Each row was made from one small tree. The marks that hang from a mark follow it in brackets, in alphabetical order. Every link used is in the known rows. Write each row's tree.
(in the rows, 128 means zero)
Known rows:
nezig{luta}: [112 146 155 213 145 107 122 134 114 126 101 124  65 127  87 107 194  74
 118]
fari{dufilis{dutib} luta{sebav}}: [145 185 119 120 137 109 130 156 107 167 190 162 178 147 141 110 177  94
 174]
pedu{sebav{luta{dufilis fari{dutib}}}}: [135 151 116 117  93 177  81 117 133 111 141 120 125  82 174 139  41 124
 128]
luta{fari{dutib{dufilis}} sebav}: [148 143  67 136 161 118  90 115 122 155 152 121 130 136 148 185  79 185
 139]
dutib{fari{dufilis luta{sebav}}}: [126 182 104 142 112 143 100 169 102 164 157 109 171 104 151 139 160 129
 166]
fari{luta}: [133 167 121 186 154 101 170 132 129 116 131 118 119 112 101  85 172 118
 144]
dutib{fari{luta}}: [103 148 109 166 144 137 142 139 125 136 111 102 127  80 117  99 190 156
 132]
sebav{luta{dufilis{dutib fari}}}: [100  60 180  80 139 121 149 100 159  83  86 170 114 165 107 109 135 104
 106]
nezig{luta{fari{dufilis{dutib}} sebav}}: [109 157 144 124 113 128  46 150  75 202 157 156 105 158 155 135 166  95
 140]
dutib{dufilis}: [124 121 118 167 189  95 160 114 132 129 105 122  78 140  60 141 156 140
 118]
sebav{luta}: [101 148 132 194 174 141 136 123 122  88 106 136  85 150 104  90 118  63
 115]
dufilis{dutib fari{luta{sebav}}}: [144 127 138 104 140  97 171 153 163 133 166 171 164 155 113 107 158 130
 148]
sebav{luta{dufilis fari}}: [ 91 100 149 129 127 169 109 108 111 113  76 124  85 126 151 110  72 129
 104]
luta{sebav}: [148 150 114 159 144 133 161 153 113 128 155 117 126 168  96 116 110  82
 110]
luta{dufilis{fari}}: [136  74 153  95 103  97 174 110 147  84  82 103 101 148  66 133 143 128
 102]
luta{fari}: [108 141 103 149 142 130 125 119  97 142 117  98  70 141  96 101 130 139
  98]
dutib{dufilis{fari}}: [127  89 132 130 171  71 166 115 159 105  92 124  75 153  39 155 161 156
 121]
luta{dufilis fari{dutib} sebav}: [158 127  90 102  92 143  97 114 110 137 146  99 157 126 173 164  61 161
 117]
fari{dutib luta{dufilis sebav}}: [184 153 110 138 100 118 151 131 140 107 159 124 203  96 179 146 105 132
 164]
dutib{dufilis fari{luta{sebav}}}: [114 124 115 152 168 146 140 163 152 164 123 137 154  86 137 162 143 188
 150]
luta{dufilis{dutib} fari sebav}: [119  87 137  59 114 158 136 129 110 177 137 137 138 159 149 126  91 148
  94]
sebav{luta{dufilis{dutib} fari}}: [ 79  82 155  94 144 167 110  96 113 135  91 156 100 144 158  97 105 129
  97]
nezig{luta{fari}}: [ 99 140 144 190 132 122  85 131 100 156  99 116  43 124 116 109 165 119
 111]

Which tree is each row?
[143  59 161  48 110 116 176 130 155 125 131 148 154 179 101 138 121 121
 101] | luta{dufilis{dutib fari} sebav}
[143  77 196 126  80 115 139 155 157 112  90 136 117 137 110 160 124  95
 120] | nezig{luta{dufilis{fari} sebav}}
[ 93  90 169 119 158 149 145 106 127 107  98 162 116 150 130  97 133  87
 107] | sebav{luta{dufilis{dutib}}}
[134  89 151  83 127 143 170 136 129 147 145 141 159 169 122 127 124 103
  98] | luta{dufilis{dutib} sebav}
[123 133 164 135 110 178 149 151 152  98 126 129 110 103 114 114  74  65
 113] | pedu{sebav{luta{dufilis}}}
[111 206 118 135 111 172  61 149  98 145 161 125  87 119 128 115  81  84
 142] | pedu{sebav{luta{fari{dufilis}}}}
[109 179 107 152 125 120 102 135  95 150 127  96 133  86 123 120 212 145
 161] | dutib{fari{dufilis luta}}
[126 124 138 110 153  73 172 119 156 118 137 159 128 135  90  86 203 138
 147] | dufilis{dutib fari{luta}}
[154 117 137 135 154  87 173 156 183 127 129 155 140 125  96 158 124 167
 164] | dutib{dufilis{fari{luta{sebav}}}}
[ 87 130 120 131 166 133 138 123 129 159 129 135 142 100 124  87 223 157
 128] | dufilis{dutib{fari{luta}}}
[139 101 137 124 119 104 111  83 155  43  89 127 133 131 134 143  99 111
 135] | sebav{luta{dufilis{fari{dutib}}}}
[105 101 138 126 110 151 149 133 137 133  87  96 143  65 138 121 174 169
 123] | dutib{fari{luta{dufilis}}}
[123 164 109 196 127 108  52 101  96 136 120 111  79 104 144 127 165 133
 133] | nezig{luta{fari{dutib}}}
[120  89 186  66 113 151 150 135 182  98 130 168 123 134 102 114 108  88
 110] | pedu{sebav{luta{dufilis{dutib fari}}}}
[184 166  96 144 122  80 144 134 159  91 171 130 181 124 138 141 124 135
 179] | dufilis{fari{dutib luta{sebav}}}
[156  81 155  86  90 118 175 145 154 101 116 118 138 164  93 153  91 120
 106] | luta{dufilis{fari} sebav}
[123 161 102  83 126 133  86 138  72 194 183 135 132 183 135 128 133 118
 131] | luta{fari{dufilis{dutib}} sebav}
[166 163  98 153 129  56 139 103 157  79 141 118 144 104 111 119 175 148
 172] | dufilis{fari{dutib luta}}
[124 109 156 105 138 114 185 115 137 134 121 148 149 110 124  94 187 134
 136] | fari{luta{dufilis{dutib}}}
[106 136  88 171 192 123  61  82 123 115 104 140  88 117 155 157  92 170
 141] | sebav{luta{fari{dutib{dufilis}}}}
[160 200  58 127 103 111  53 120  73 150 184  95 144 150 159 162  96 131
 155] | luta{fari{dufilis dutib} sebav}
[116 123 112 136 124 147  73  81 110  93  98 118 117 111 181 137  71 143
 125] | sebav{luta{dufilis fari{dutib}}}
[109 130 150 109  97 198 114 144 138 125 120 125  94  97 141 113  43 113
 106] | pedu{sebav{luta{dufilis fari}}}
[123 109 140 117 101 173 150 159 141 149 115 109 181  83 161 140 121 157
 129] | dutib{fari{luta{dufilis sebav}}}
[143 109 155  96 124 135 185 148 140 146 150 162 184 126 153 113 137 124
 138] | fari{luta{dufilis{dutib} sebav}}
[146 124 132 141  83 138  63 126 110 145 123 124 134 107 191 169  96 135
 132] | nezig{luta{dufilis fari{dutib} sebav}}
[103  70 140  68 119 178 138 136 123 165 125 125 164 140 137 142 140 139
  86] | luta{dufilis{dutib{fari}} sebav}
[133 102 129  94  94 164 133 138 110 153 123 107 123 146 142 142  62 147
  96] | luta{dufilis fari sebav}
[150 166  65 144 125 129  89 121 100 139 172 104 140 143 154 141  78 145
 124] | luta{fari{dutib} sebav}
[176 198  82 181 139 104 138 134 134 114 181 126 186 110 159 127 122 120
 171] | fari{dutib luta{sebav}}
[162  97 121 101  97  76 140  85 146  67 106  96 134 132  98 155 144 140
 123] | luta{dufilis{fari{dutib}}}
